What can hang from each mark
N: K X
D: K
Z: X
U: A K X
K: A D N U X Z
A: K
X: K Z

Each row was made from one small tree. The marks that hang from a mark follow it in brackets, in alphabetical order. Every link used is in the known rows. Write each row's tree.
Known rows
N[X[K[D Z]]]: 7, -12, -5, 9, 9, 7, 3, -10, 2, 2, -8, 2, 1, -4, -15, 6, -6, -14, -5, 6, -5, -2
A[K[D Z]]: -3, -13, -6, -6, -5, 4, -1, -17, 4, 10, -7, 2, -13, 0, -11, -5, 6, 2, 0, 0, 6, -8
U[A K[D N Z[X]]]: -27, 14, -13, 7, 8, -17, 4, 10, 2, -14, 5, 12, 0, -15, 13, -13, -7, 19, 11, 5, 14, 13
A[K[Z]]: -2, -13, -6, -4, -14, -1, -3, -26, 2, 5, -13, 2, -10, -5, -10, -11, 5, 7, 5, 3, 4, -6
N[K[A D U X Z]]: 5, -6, -16, 6, 17, 3, -9, 24, 9, 1, 6, -12, -3, 9, -3, -3, -4, -4, 3, -2, -4, 0
A[K[U X Z]]: -4, -9, -3, -3, -7, 8, -2, -14, -7, 8, -6, -2, -8, 4, -4, -6, 2, -6, 6, 1, 4, -10
K[D N X]: 2, 5, 3, -2, 14, 0, 15, 5, -6, -6, 0, -10, 3, 3, 2, 15, 0, -23, -12, -10, -3, 2
K[D N[X]]: 3, 0, 2, 5, 9, 8, 13, 2, 0, 3, 0, 6, -1, 1, -8, 13, 3, -19, -12, 0, -6, 6
A[K[D N U X Z]]: -5, -1, 6, -4, 2, 14, 7, 5, -6, 3, 2, 0, -5, 14, 0, 4, 5, -14, -1, -5, 4, -11
Z[X[K[D U]]]: 5, -10, -9, -2, 1, -10, -2, -10, 0, 9, -7, 6, -4, -13, -11, 7, -5, 18, -7, 3, 0, -2
K[A N[X] U]: 0, 3, 10, 9, 0, 4, -6, 18, -7, -1, 0, 5, 0, 8, 2, 12, 7, -4, 5, -1, -7, 0
X[K[A D] Z]: 20, -11, 4, -10, 3, 1, -8, -5, 16, -5, -1, -4, 4, 7, 0, 4, -4, 13, -1, -5, 2, -10
D[K[X]]: -2, 6, -1, -1, -13, -4, 1, -28, -7, 9, -9, -14, 3, -13, -3, -8, -7, -4, -8, 6, -2, 5
D[K[N U X[Z]]]: 3, 15, 14, -3, -14, 10, 5, -8, -7, 4, 5, -5, 12, 4, 8, -4, -4, -8, -7, 2, -4, 2
U[K[N] X[Z]]: -8, 10, -7, -2, -12, -4, 13, -14, 4, -9, 2, 13, 1, -24, 4, -21, -11, 10, 3, 14, 13, 16
A[K[U]]: -1, -11, -7, -4, -19, 6, -3, -29, 1, 26, -14, 9, -17, -5, -10, -9, 4, 3, 4, 7, 5, -7
K[D Z]: 4, -9, -3, 0, 5, 0, -4, 0, 2, -3, 0, -2, -2, 3, -5, 6, 6, -3, -5, -7, -5, -2
K[A N U Z[X]]: -3, 3, 13, 4, 2, -10, -13, 35, -11, -24, 8, 2, 8, 11, 9, 13, 12, 21, 7, -11, -7, -3
K[U]: 6, -5, -5, 2, -15, 2, -7, -18, -2, 20, -10, 9, -8, -4, -4, 1, 3, -1, 1, 3, -6, -1
X[K[A N U] Z]: 20, -1, 15, -8, -8, 5, -6, 4, 11, -11, 0, 5, 11, 13, 9, 6, -2, 12, 3, -6, -3, -11
K[D N U[X] Z]: 0, 8, 14, 0, 4, 8, 7, 27, -5, -5, 13, 13, 3, 9, 5, 14, 7, -12, -4, -5, -4, 0
X[Z]: 18, -12, -4, -4, -11, 0, -3, -25, 8, -1, -2, 4, 3, -2, 0, -9, 1, 7, 2, 0, -3, 4
K[D U X]: 2, -3, -4, 1, 11, 10, 2, 2, -9, 19, 2, -6, -8, 7, -1, 12, -1, -22, -6, -4, -1, -4
N[K[A D X Z]]: 5, -9, -19, 5, 20, -5, -6, 16, 11, -8, 1, -18, -1, 2, -6, -6, -5, -1, 1, -2, -3, 3
K[D]: 6, -8, -8, -2, 1, -2, 0, -16, 4, 15, -7, 0, -10, -6, -10, 5, 3, -4, -8, -1, -2, 1

Which tree is each row?
-10, 17, 11, 2, -14, -7, -2, 3, -8, -2, 6, 6, 11, -4, 9, -5, 0, 13, 1, 5, -3, 5 : D[K[N U[A] Z[X]]]
6, -11, -6, 8, 4, -1, -2, -16, 2, 4, -14, -1, -1, -10, -14, 4, -7, -5, 0, 8, -4, 0 : N[X[K[A]]]
15, -10, -23, 1, 12, 4, 5, -6, 17, 7, 1, -8, -1, -2, -7, -11, -10, -8, -5, 5, -2, 7 : N[K[D X[Z]]]
-19, 6, -7, 3, 6, -8, -4, 17, 0, -19, 3, -2, -1, -5, 1, -5, 0, 21, 0, -3, 6, 5 : U[K[A D N Z[X]]]
-3, 18, 12, -1, -11, 3, 5, -6, -6, 4, 7, -1, 13, 1, 15, -7, -6, -5, 1, 5, 0, 5 : D[K[N U[A] X[Z]]]
-6, 8, 6, -2, -19, -5, -11, -11, -6, 17, -4, -4, -3, -13, -1, -7, -2, 10, 0, 10, 2, 4 : D[K[A U[X]]]
-9, 20, 10, 1, -11, -2, 5, -8, -9, 8, 0, -3, 8, -5, 11, -4, -6, -7, -1, 6, -1, 5 : D[K[N U[A] X]]
5, -12, -22, 5, 14, -11, -10, 15, 15, -6, 1, -7, -3, -4, -10, -8, -2, 18, 1, 1, -3, 6 : N[K[A D Z[X]]]
-21, 12, -4, 1, 5, -9, 3, 16, -1, -17, 4, 2, -3, -18, 2, -9, -5, 11, 4, 5, 13, 10 : U[K[A D N Z] X]
8, -9, -22, 5, 15, 0, 2, 3, 12, -2, 0, -11, 1, -1, -8, -8, -8, -10, -4, 1, -5, 5 : N[K[D X Z]]
-16, 6, -3, -3, 2, -21, 10, -7, 1, 2, 0, 15, -7, -23, 7, -10, -3, 7, 16, 12, 19, 9 : U[A[K[D N Z]] X]
-12, -2, -10, 1, 0, -19, 0, -20, -1, 2, -8, 2, -6, -13, 7, -12, -3, 6, 18, 6, 11, 2 : U[A[K[X Z]]]
-5, 12, 14, -1, -14, -7, -8, 1, -4, -14, -2, -10, 11, -1, 4, -3, 4, 11, -2, -3, -6, 2 : D[K[A N Z]]
4, -2, 9, 3, 16, 5, 1, 22, 3, -10, 8, -3, 2, 12, 0, 14, 7, -4, -4, -6, -2, 2 : K[A D N[X[Z]]]
-10, 20, 14, 3, -8, -1, 2, 3, -11, -5, 5, -4, 14, 2, 14, -4, -3, -6, 2, 1, -3, 3 : D[K[N U[A] X Z]]
-4, 8, 17, 2, 22, 6, -4, 49, -13, -21, 16, -14, 7, 27, 14, 23, 9, -13, 1, -20, -5, -9 : K[A D N U X Z]
1, -12, -7, 1, 11, -7, -3, 5, -3, -7, 4, -1, -1, -2, -7, 6, 5, 10, -5, -6, -3, 1 : K[D Z[X]]
11, 6, 11, -1, -1, 11, 9, 5, -8, -7, 8, 1, 11, 14, 13, 7, 1, -16, -1, -7, -6, 0 : K[N U X[Z]]
23, -3, 9, -9, -10, 2, 6, -16, 14, -14, -6, 6, 13, 3, 3, 0, -6, 6, -3, -4, -4, -6 : X[K[N] Z]
0, 8, 8, 7, 11, 13, 9, 19, 1, 10, 15, 19, 2, 13, 10, 10, 3, -16, 3, 3, 1, 4 : K[D N[X[Z]] U[A]]
-4, -4, -1, -7, 2, 5, 12, -13, -1, 7, -7, -4, -10, 1, -6, 2, 1, -12, -5, -1, 7, -5 : A[K[D N X]]
-7, 8, 10, 1, -7, 0, -13, 3, -12, -1, 2, -17, 6, 4, 5, -3, 0, 2, 2, -1, -4, -3 : D[K[A U X Z]]
10, -6, 3, -3, -2, 6, -5, -2, 6, 5, -7, 4, 0, 6, -5, 10, -4, -3, -5, -5, -5, -14 : X[K[D U Z]]
-6, 14, 6, 2, 16, 1, 11, 19, -8, 6, 9, 2, 1, 9, 16, 15, -1, -22, 1, -5, 3, 1 : K[D N U[A] X]
0, -10, -4, -8, -9, 11, 2, -18, 4, 28, -2, 11, -18, -3, -9, -7, 2, 0, 2, 9, 12, -5 : A[K[D U[X[Z]]]]
9, -6, -19, 6, -4, -1, -3, -1, 12, 7, -2, 7, -2, -9, -8, -15, -6, 2, 4, 11, -5, 7 : N[K[U[X] Z]]
-5, -7, -1, -5, -1, 1, 6, -3, 0, -3, -2, 5, -6, 1, -8, 0, 7, 8, -3, -2, 5, -5 : A[K[D N Z[X]]]
-2, -5, 2, -5, -13, 0, 3, -16, 1, -5, -10, 5, -4, 0, -5, -6, 6, 4, 2, -1, 2, -5 : A[K[N Z]]
-7, 2, 3, 0, -10, -13, -14, -5, -6, -7, -2, -12, 6, -10, -2, -8, 2, 24, -1, 2, -3, 3 : D[K[A Z[X]]]
-2, 5, 18, 1, 9, 6, -11, 43, -3, -13, 12, 0, 2, 25, 9, 20, 15, 0, 1, -17, -7, -9 : K[A D N U Z]
